What can hang from each mark:
femif: buzit
bigu: buzit duvif fibe komeg
geti: bigu
komeg: kudizi
bopo: bigu
leta: bigu
buzit: bulu femif kudizi
kudizi: buzit

Each row was made from one small tree. Brackets hold a mark, then the marks that hang from it, in alphabetical order. Every link used is in the known rows. Write each row's tree.
Known rows:
(bigu (buzit kudizi) fibe komeg): [ 0.53 -0.06 -0.31 -3.17  1.79  1.42  3.32  0.59 -2.67  2.70  0.59  0.05
  4.60 -0.38  1.98 -0.55 -1.27 -0.99  0.55 -0.74]
(geti (bigu (buzit femif kudizi) fibe)): [-1.23 -0.92  0.49 -2.03  0.06  3.33  1.25  1.41 -1.07  0.89  0.34  0.11
  2.14 -1.43  0.98 -0.25  0.28 -3.41 -1.24 -0.23]
(kudizi buzit): [ 0.09  0.40  1.52 -0.12  0.15 -0.44  0.24 -1.75 -0.17 -1.42  1.64  0.42
 -0.06  0.65 -0.61 -0.32  0.96 -1.56  0.14  0.68]
(buzit bulu femif kudizi): [-1.09 -1.22 -0.21 -0.33 -0.87  0.32  1.14  1.24  0.83 -0.46 -1.46 -0.85
 -0.17 -0.95 -0.36 -2.41  0.27 -1.37  0.71 -1.12]
(femif (buzit kudizi)): [-1.70 -0.50  1.27 -0.27 -2.05  0.66  0.74 -1.76 -0.76  0.06  0.43 -0.38
  3.44 -1.19 -0.19  1.26  1.10 -0.52  0.31  0.92]
(bigu duvif): [ 0.87  0.21  0.85 -0.10  0.88 -0.55 -0.80 -0.10  0.30  1.43  2.65  0.81
  0.11 -1.23 -0.15 -0.20  0.08 -0.78  0.37  0.08]
(geti (bigu duvif fibe (komeg kudizi))): [ 2.79 -0.04  3.50 -1.73  0.76  1.51  1.95  0.24 -0.02  4.18  4.79  0.39
 -0.71 -3.35  1.19 -0.88 -1.65 -1.03  0.45 -1.00]
(bopo (bigu fibe komeg)): [ 0.24 -0.42  0.28 -1.85  3.33  0.94  3.69 -0.79 -0.77  0.86  2.40  0.52
  1.21 -0.74  2.72 -0.17 -1.11 -0.39  0.63 -1.61]
(buzit bulu kudizi): [ 0.04 -0.41  0.44  0.25 -0.19  0.08  0.66  1.32  0.26 -1.13 -0.98 -0.27
 -0.46  0.61  0.37 -0.90 -0.84 -0.46  0.70 -1.36]
(femif buzit): [-0.53 -0.24  0.30 -1.05 -0.79  0.31  0.56 -1.58 -0.64  0.46  1.11 -0.58
  0.46 -1.63  0.00  0.84  0.76  0.02  0.01  1.14]
(geti (bigu duvif (komeg (kudizi buzit)))): [ 3.08  0.42  4.87 -0.58 -0.67  0.44  0.73 -1.25  0.63  2.72  4.68  0.54
 -0.23 -2.08  0.72 -0.48 -0.62 -2.35  0.26  0.42]
(buzit femif kudizi): [-2.40 -1.15  0.44  0.16 -2.09  0.68  0.75 -0.33  0.49  0.19 -1.20 -0.31
  3.54 -1.06 -0.86 -1.04  1.70 -1.49  0.44 -0.02]
(geti bigu): [ 0.35 -0.15  1.37  0.43 -0.54  1.81 -0.39  0.96  0.34 -0.35  0.33 -0.05
 -0.97 -0.35  0.75  0.87 -0.66 -1.11 -0.83  0.21]
(buzit femif): [-1.20 -0.84 -0.62 -0.66 -0.73  0.14  0.54 -0.21  0.58  0.67 -0.44 -0.62
  0.28 -1.62 -0.67 -1.44  1.14 -0.94  0.07  0.23]
(leta bigu): [-0.08  0.54 -1.13  1.47  0.41  0.43  0.43 -1.75 -0.96  0.28  0.88  0.19
 -0.35 -1.09  1.01 -0.44  0.25  1.92  0.49 -0.06]
(geti (bigu buzit duvif)): [ 1.75  0.39  1.20 -0.91  1.01  1.62 -1.27  1.35 -0.43  1.56  2.28  1.00
 -0.26 -0.88  1.56  1.16 -0.80 -3.01 -1.63  0.91]
(bopo (bigu (buzit femif))): [-0.81 -0.63 -1.12 -1.25  1.50  0.78  0.79 -0.68 -0.07 -0.10  0.00  0.91
  1.41 -0.18  2.20  0.24  1.01 -2.99 -1.69  0.25]
(geti (bigu (buzit bulu) duvif komeg)): [ 3.95  0.42  0.69 -2.33  2.42  1.25  0.76  2.33 -0.66  2.60  2.32  0.00
 -1.73 -1.29  3.06 -0.43 -3.00 -2.26 -0.50 -0.06]
(komeg (kudizi (buzit bulu femif))): [ 1.18 -0.42  2.02 -0.81 -1.41 -1.08  0.95 -1.64  1.48  0.14  1.54 -0.27
 -3.48 -1.42 -1.13 -3.26  1.09 -2.05  0.12 -0.48]
(buzit bulu femif): [ 0.24 -0.92 -1.36 -1.18  0.50 -0.17  0.94  1.25  0.91  0.00 -0.73 -1.04
 -3.53 -1.45 -0.13 -2.88 -0.15 -0.74  0.23 -0.85]
(komeg (kudizi buzit)): [ 0.99  0.32  3.18  0.17 -1.83 -0.94  0.22 -2.63  0.68  0.32  2.04  0.56
 -0.69 -0.25 -1.06 -1.02  1.23 -1.23 -0.08  0.19]

Which tree is each row?
[-0.58 -0.63  0.69 -0.77 -0.98  0.33  1.11 -0.45 -0.43 -0.54  0.12 -0.79
  0.23 -1.04  0.34  0.03 -0.03 -0.46  0.59 -0.19]  (femif (buzit bulu kudizi))
[ 2.15 -0.38 -2.18 -3.53  1.73  0.16  2.55  1.47 -0.88  2.65 -0.87 -1.26
 -0.80 -1.29  2.09 -2.68 -1.76 -1.16 -0.02 -0.18]  (bigu (buzit bulu femif) komeg)
[ 0.47 -0.58  2.65 -0.91 -0.20 -0.37  2.92 -3.44  0.92  1.06  2.56  0.48
  1.62 -1.28  1.50 -1.34  0.89 -2.29  0.26 -0.28]  (bopo (bigu (komeg (kudizi (buzit femif)))))
[ 2.88  0.48  1.23 -1.91  1.54  1.55  0.40  1.29 -0.96  3.24  2.52  0.33
  1.21 -1.37  2.55  0.73 -1.99 -2.35 -0.73  0.87]  (geti (bigu buzit duvif komeg))
[ 0.95 -0.54  0.39 -2.04  0.32  0.32  2.60 -1.72  0.05  2.86  0.71  0.49
  2.34 -1.37  2.77 -0.77  0.02 -2.24 -0.96 -0.15]  (bopo (bigu (buzit femif) (komeg kudizi)))
[ 0.80 -0.21  1.16 -2.42  1.06  3.11  2.59  1.44 -2.06  2.10  0.92 -0.05
  3.24 -0.69  2.52  0.56 -1.84 -1.98 -0.44 -0.46]  (geti (bigu (buzit kudizi) fibe komeg))
[ 1.82  0.07  0.20 -3.14  2.26  2.74  2.35  1.59 -2.00  2.49  1.57 -0.21
  0.57 -1.03  2.70  0.29 -2.26 -1.45 -0.77 -0.22]  (geti (bigu buzit fibe komeg))
[ 2.23 -0.04  2.59 -0.72  1.26 -0.74  2.78 -2.20  0.81  0.06  2.56  0.51
 -1.28  0.03  2.38 -1.24 -0.82 -1.46  0.44 -1.25]  (bopo (bigu (komeg (kudizi (buzit bulu)))))
[ 1.42  0.39 -0.57 -2.87  3.43  0.55  0.43  0.78 -1.71  2.81  3.62  1.29
  0.29 -1.42  0.85 -0.54 -0.30 -2.01 -0.53 -0.32]  (bigu buzit duvif fibe)
[ 2.19  0.77 -0.87 -1.97  1.50  0.94  3.30 -1.98 -2.58  4.41  2.45  0.25
  0.57 -2.45  2.51 -1.65 -0.92  1.72  0.46 -0.78]  (leta (bigu buzit fibe (komeg kudizi)))
[ 2.68  0.35  3.52 -2.51  1.59 -0.75  2.82 -2.16 -0.58  4.04  6.27  0.77
  0.24 -2.78 -0.05 -2.40 -0.25 -1.21  1.67 -0.89]  (bigu duvif fibe (komeg (kudizi buzit)))
[ 1.91  0.09  0.91 -1.54  0.94  0.13  2.28 -1.55 -0.40  2.27  1.02  1.00
  2.14 -0.10  3.38  0.49 -0.72 -1.47 -0.99 -0.31]  (bopo (bigu buzit (komeg kudizi)))
[ 1.51  0.61 -2.92 -1.58  3.63  1.18  1.91  0.27 -2.38  0.95  1.49  0.16
 -3.37 -1.06  2.44 -1.77 -1.13  1.06 -0.10 -1.35]  (leta (bigu (buzit bulu) fibe))
[ 0.48 -0.20 -1.02 -2.60  2.36  1.21  1.79  2.00 -1.71  0.28  0.14  0.30
 -0.13  0.43  1.37 -1.21 -1.19 -1.55 -0.23 -1.68]  (bigu (buzit bulu kudizi) fibe)
[ 1.38  0.15  0.51 -3.30  2.74  0.93  2.60  0.62 -2.42  4.17  3.29  0.93
  4.77 -1.54  1.75 -0.71 -1.22 -1.63  0.86 -0.61]  (bigu (buzit kudizi) duvif fibe komeg)
[ 1.34  0.92 -0.46 -0.28  1.23  0.57  1.50 -1.60 -2.34  3.64  2.46  0.94
  4.39 -1.68  2.61 -0.36 -0.68  0.21  0.97  0.35]  (leta (bigu (buzit kudizi) duvif komeg))
[ 2.69 -0.08  0.76 -2.88 -0.25 -0.62  1.47 -0.88 -0.21  6.01  2.54  0.20
  2.16 -3.43  0.88 -2.19 -0.16 -2.12 -0.04  0.62]  (bigu (buzit femif) duvif (komeg kudizi))
[ 0.88 -0.09 -0.78 -3.03  4.10  1.29  3.39 -0.33 -1.80  1.58  2.03  0.91
  2.05  0.03  3.75  0.15 -1.37 -1.44 -0.42 -0.94]  (bopo (bigu buzit fibe komeg))
[ 1.58 -0.42 -1.78 -3.99  3.84  0.40  1.28  1.86 -0.90  2.83  2.98  0.37
 -2.72 -2.73  0.78 -3.01 -0.54 -2.80 -0.22 -1.13]  (bigu (buzit bulu femif) duvif fibe)
[-0.29 -0.59 -0.73 -2.27 -0.64  0.86  2.37  0.10 -1.36  2.88 -1.25 -0.62
  5.44 -1.04  1.35 -1.03 -0.05 -1.93  0.23  0.54]  (bigu (buzit femif kudizi) komeg)
[ 3.69  0.47  2.71 -1.73 -0.09  1.10  0.53  0.39 -0.31  4.38  2.97  0.64
  0.78 -2.10  2.12  0.16 -1.69 -2.32 -0.88  0.48]  (geti (bigu buzit duvif (komeg kudizi)))
[ 1.63  0.98 -2.08 -0.88  1.57  0.69  1.95 -1.50 -2.51  2.73  0.71 -0.02
  1.76 -1.07  2.96 -0.55 -1.18  1.48  0.31  0.43]  (leta (bigu buzit komeg))
[ 1.14 -0.17  2.84 -1.74  1.96  0.23  3.81 -2.93 -0.24  1.09  4.02  1.03
  0.77 -0.79  2.00 -0.93 -0.14 -1.48  0.55 -1.45]  (bopo (bigu fibe (komeg (kudizi buzit))))
[ 0.55  0.69 -1.25 -0.15  0.40  1.03  2.11 -1.42 -2.57  2.33  0.13  0.12
  4.25 -0.60  2.79 -0.12 -0.73  1.00  0.66  0.26]  (leta (bigu (buzit kudizi) komeg))
[ 1.30 -0.21  1.88 -0.33  0.18 -0.14  2.41 -1.91  0.64  1.59  1.50  0.63
  1.42 -0.63  2.41  0.03 -0.57 -0.28  0.12 -0.91]  (bopo (bigu (komeg kudizi)))
[ 1.10 -0.51 -0.95 -1.77  3.23  0.00  0.51  0.32  0.56  0.68  2.09  1.22
 -1.41 -1.18  2.53 -1.03 -0.02 -3.64 -1.10 -0.53]  (bopo (bigu (buzit bulu femif) duvif))
[ 3.63  0.67  1.30 -2.33  0.46 -0.79  1.04 -0.75 -0.72  5.37  2.84  0.84
  1.84 -2.04  1.54 -0.79 -1.12 -1.19 -0.01  0.36]  (bigu buzit duvif (komeg kudizi))
